Each row was made from one small tree. The marks that hang from a mark follow it in brackets, in alphabetical order. Every link used is in the known rows. Write each row's tree.
Known rows:
F[L[A[W] B[P[S]]] Q]: [  8.1  31.9  25.3  -1.8  -7.4 -21.8 -25.6  23.4   0.7  11.6  26.9 -16.5
  -9.9   3.0 -10.0  51.5   2.7   9.4  44.2]
W[A[L]]: [ 11.1  -0.1 -19.0   5.1 -33.4  -2.7  18.5  -2.5 -23.9  -4.6  13.3  14.5
  10.4  -2.4  21.7  -3.6  -1.6   7.4   8.7]
B[P[S[U]]]: [-53.6   0.3   4.4   4.1  -8.0   4.5  22.2   9.8 -16.8 -14.5 -26.9 -13.9
  -4.3 -19.5   8.2  37.1  -4.4  18.9  13.5]
W[A]: [-12.3  -4.5 -15.4   8.4 -20.5  -4.6  16.1   8.0 -39.3 -29.5  12.8  11.8
   9.2 -10.5  21.4  -1.9  -5.8 -11.1  11.0]
W[S[P]]: [-58.2 -14.4  -8.7   1.6 -13.3  12.3  -1.4   7.9 -26.4 -34.4  -7.6   2.8
 -17.7  -6.5   6.5   3.6   2.3 -22.3 -17.0]
F[L[A[W]]]: [  4.4  23.4   6.6 -13.4 -28.4  -6.0 -21.9  10.8 -15.2   3.2  40.8   7.1
  -4.0   4.8  14.3  19.2  -7.5   9.9  22.7]
A[L]: [-13.3  11.0  -3.0  -1.6 -33.5 -15.8  15.7  -3.0  -9.1  -7.0   9.2   9.8
   5.2   1.3  20.5   5.8  -2.6  16.4   1.6]
F[L Q]: [  3.5  43.8  13.3  -0.9 -10.4 -19.3 -16.2  14.6 -27.8 -14.3 -20.1  11.5
   9.6  -7.0   3.7  18.5   5.3 -13.0  11.1]
W[A[L] S[P U]]: [ -5.6 -26.6 -25.5   8.8 -26.5  50.3   5.5  -6.5 -26.3  -4.3 -28.2  12.4
 -15.2 -11.6   6.1 -11.2   4.8  -8.4 -18.2]
L[A B]: [ -8.2  -3.4  14.6  11.8 -34.3 -15.6  12.8  29.3 -16.0 -12.1  46.9   3.0
   4.8  -1.2  15.9   3.4 -31.9 -21.0  13.7]
A[L[B[P[S[U]]]] W]: [-15.8  -3.4   4.2   3.0 -19.8   8.6  12.4  -8.0  15.0   9.0   2.8 -15.7
 -20.1   1.9  -0.6  38.6   1.7  58.9  21.5]
L[A[W[S[P]]]]: [-37.5 -20.6  -9.5  -9.6 -23.9  16.7 -27.3   9.7  -7.7 -18.9  33.5  -2.3
 -36.2   5.6   9.4  10.1   6.2 -14.9  -0.1]
S[P[B] U]: [-35.4 -24.8  -4.8  -0.8 -11.0  41.2  29.2  12.8 -40.2 -20.9 -50.6  17.1
  -2.1 -12.1  -0.1  17.1 -24.3  -9.6  -1.3]
W[A[L] S]: [ -3.1  -9.5 -31.7  10.6 -27.6   0.4  -0.6 -12.2 -26.8  -5.0   9.4  10.9
   1.7   0.3  22.3  -6.6  10.0   2.8   1.1]
U[S[P[B]]]: [-75.6 -16.9  -0.1   2.6  -5.2  18.3  27.4   6.3 -45.5 -29.9 -21.5   5.0
  -1.7  -9.9  -1.6  19.3 -15.5   1.7   4.6]
F[L[A B] Q]: [ 31.6  34.4  28.5   8.4 -23.3 -19.5 -17.5  33.1 -19.6   2.2  18.9   9.3
  12.4  -2.1  -0.3  13.6 -18.3 -32.5  20.7]
P[B S[U]]: [-26.6  -9.8 -11.1  13.1  -4.2  18.0  31.0  21.0 -42.2 -16.0 -63.4   8.2
   9.0  -8.5  13.8  26.2 -11.8   6.2  22.3]
A[L W[S]]: [-21.4  -1.9 -22.8  -7.5 -26.5  -7.9 -22.5 -23.1   1.9  -8.5  20.0   2.0
 -22.1  14.7  18.0   9.1  24.6  34.8   2.9]
F[L[A[W[S[P]]]] Q]: [  2.3  18.3   4.5 -13.6 -12.6  12.4 -55.1  14.1 -10.1  -4.1   7.7   3.4
 -27.5   4.6  -6.5  19.0  20.1 -26.4   7.4]

Which tree is each row?
[-42.6 -37.2 -23.1  -6.3  -4.5  48.2  -9.1  -8.8 -28.5 -23.4 -38.9  10.2
 -28.8   0.7  -2.1  20.8   3.2   8.7  -0.3] : A[W[S[P[B] U]]]
[-52.9 -16.6 -14.3 -10.0 -11.3  15.4 -20.7  -3.7 -11.6 -35.2   9.2  -0.9
 -37.0   4.0   5.1  10.6  18.1   1.7 -10.6] : A[W[S[P]]]
[-34.7 -26.3 -24.7   9.3 -14.2  24.2   1.2   6.9 -41.8 -34.9  -1.5   7.7
 -12.5 -10.8   9.0  -6.0   5.1 -30.3 -11.5] : W[A S[P]]
[ -5.4 -25.5 -14.9  14.8 -27.5  19.3  10.1 -20.6 -13.1   6.6  11.9  -0.5
  -4.3  -9.1   1.7  10.2  -8.1  20.1   2.6] : W[A[L[B[P]]] S[U]]
[-16.7 -32.5   0.6   3.9 -26.0  42.1 -18.0  13.0  -1.8 -13.3  20.9  -3.5
 -37.8   0.7  -1.4   2.0  -9.6 -13.1  -4.5] : L[A[W[S[P U]]] B]
[-24.1 -18.3 -17.2  -7.7 -25.0  42.0 -14.9 -18.5   4.6  -5.8 -15.9   4.0
 -38.7   2.7   1.8   5.5  19.3  24.5 -17.1] : A[L W[S[P U]]]
[-31.2  -6.2  21.1   0.5 -30.8 -20.9  14.1  16.2  -5.8  -4.8  63.2  -9.3
   2.5  -7.0   7.1  26.4 -36.1  -6.8  19.5] : L[A B[P]]
[-25.8  -8.9  20.5  14.4 -21.6   4.2  23.1  30.5  -8.4   3.3  12.1 -16.9
  -2.0 -14.4   6.3  31.6 -28.9   0.5  23.9] : L[A B[P[S[U]]]]
[-18.4 -15.7 -12.1  -3.5 -28.5  16.3 -28.5  -0.7  -6.1 -10.9  18.5  -2.5
 -26.0   0.3  19.6   6.1   5.0  -1.1   8.4] : L[A[W[S[U]]]]
[ 21.1  41.5  19.8  -2.3 -22.2 -18.6 -21.0  28.2 -21.9   1.5   6.7  10.7
  11.6  -5.8   9.7  16.6  -4.2 -29.7  20.0] : F[L[A] Q]
[ -1.1 -27.6 -18.8  19.1 -26.3  25.5  11.3   1.7 -22.0  -8.7  12.9  11.0
  -9.3   0.1   2.2 -11.2  -4.3 -11.4 -11.6] : W[A[L[B]] S[P]]
[ -6.8 -20.6  -1.3   7.5 -28.5  15.7 -23.6   5.9  -2.1  -9.2  30.0  -3.6
 -26.1   3.7  11.3   3.4  -8.4  -1.2  10.7] : L[A[W[S[U]]] B]
[-21.8  -1.3   4.8 -10.4 -28.8 -17.8   5.0 -22.0  17.0   2.8  53.1  -8.8
 -16.4  10.5   0.5  33.0  -4.9  55.1  16.5] : A[L[B[P]] W]
[  8.8 -18.0 -21.7  21.9 -28.6   0.3   7.2  -6.5 -24.5  -5.7  23.0   9.3
   3.2   4.3  15.2 -10.8  -2.8   0.9   2.8] : W[A[L[B]] S]
[-20.4 -18.4  -7.9   0.3 -24.6  16.5 -10.5 -10.7   5.7  -9.7  23.7   0.6
 -33.7  15.2  -3.0   6.2   8.5  20.3 -10.0] : A[L[B] W[S[P]]]
[-29.3   4.2   8.7  10.9 -20.0 -19.6  30.2   5.5   0.3   5.1  12.9 -12.0
   1.5  -0.5   5.8  35.2  -9.9  34.7  17.7] : A[L[B[P[S]]]]
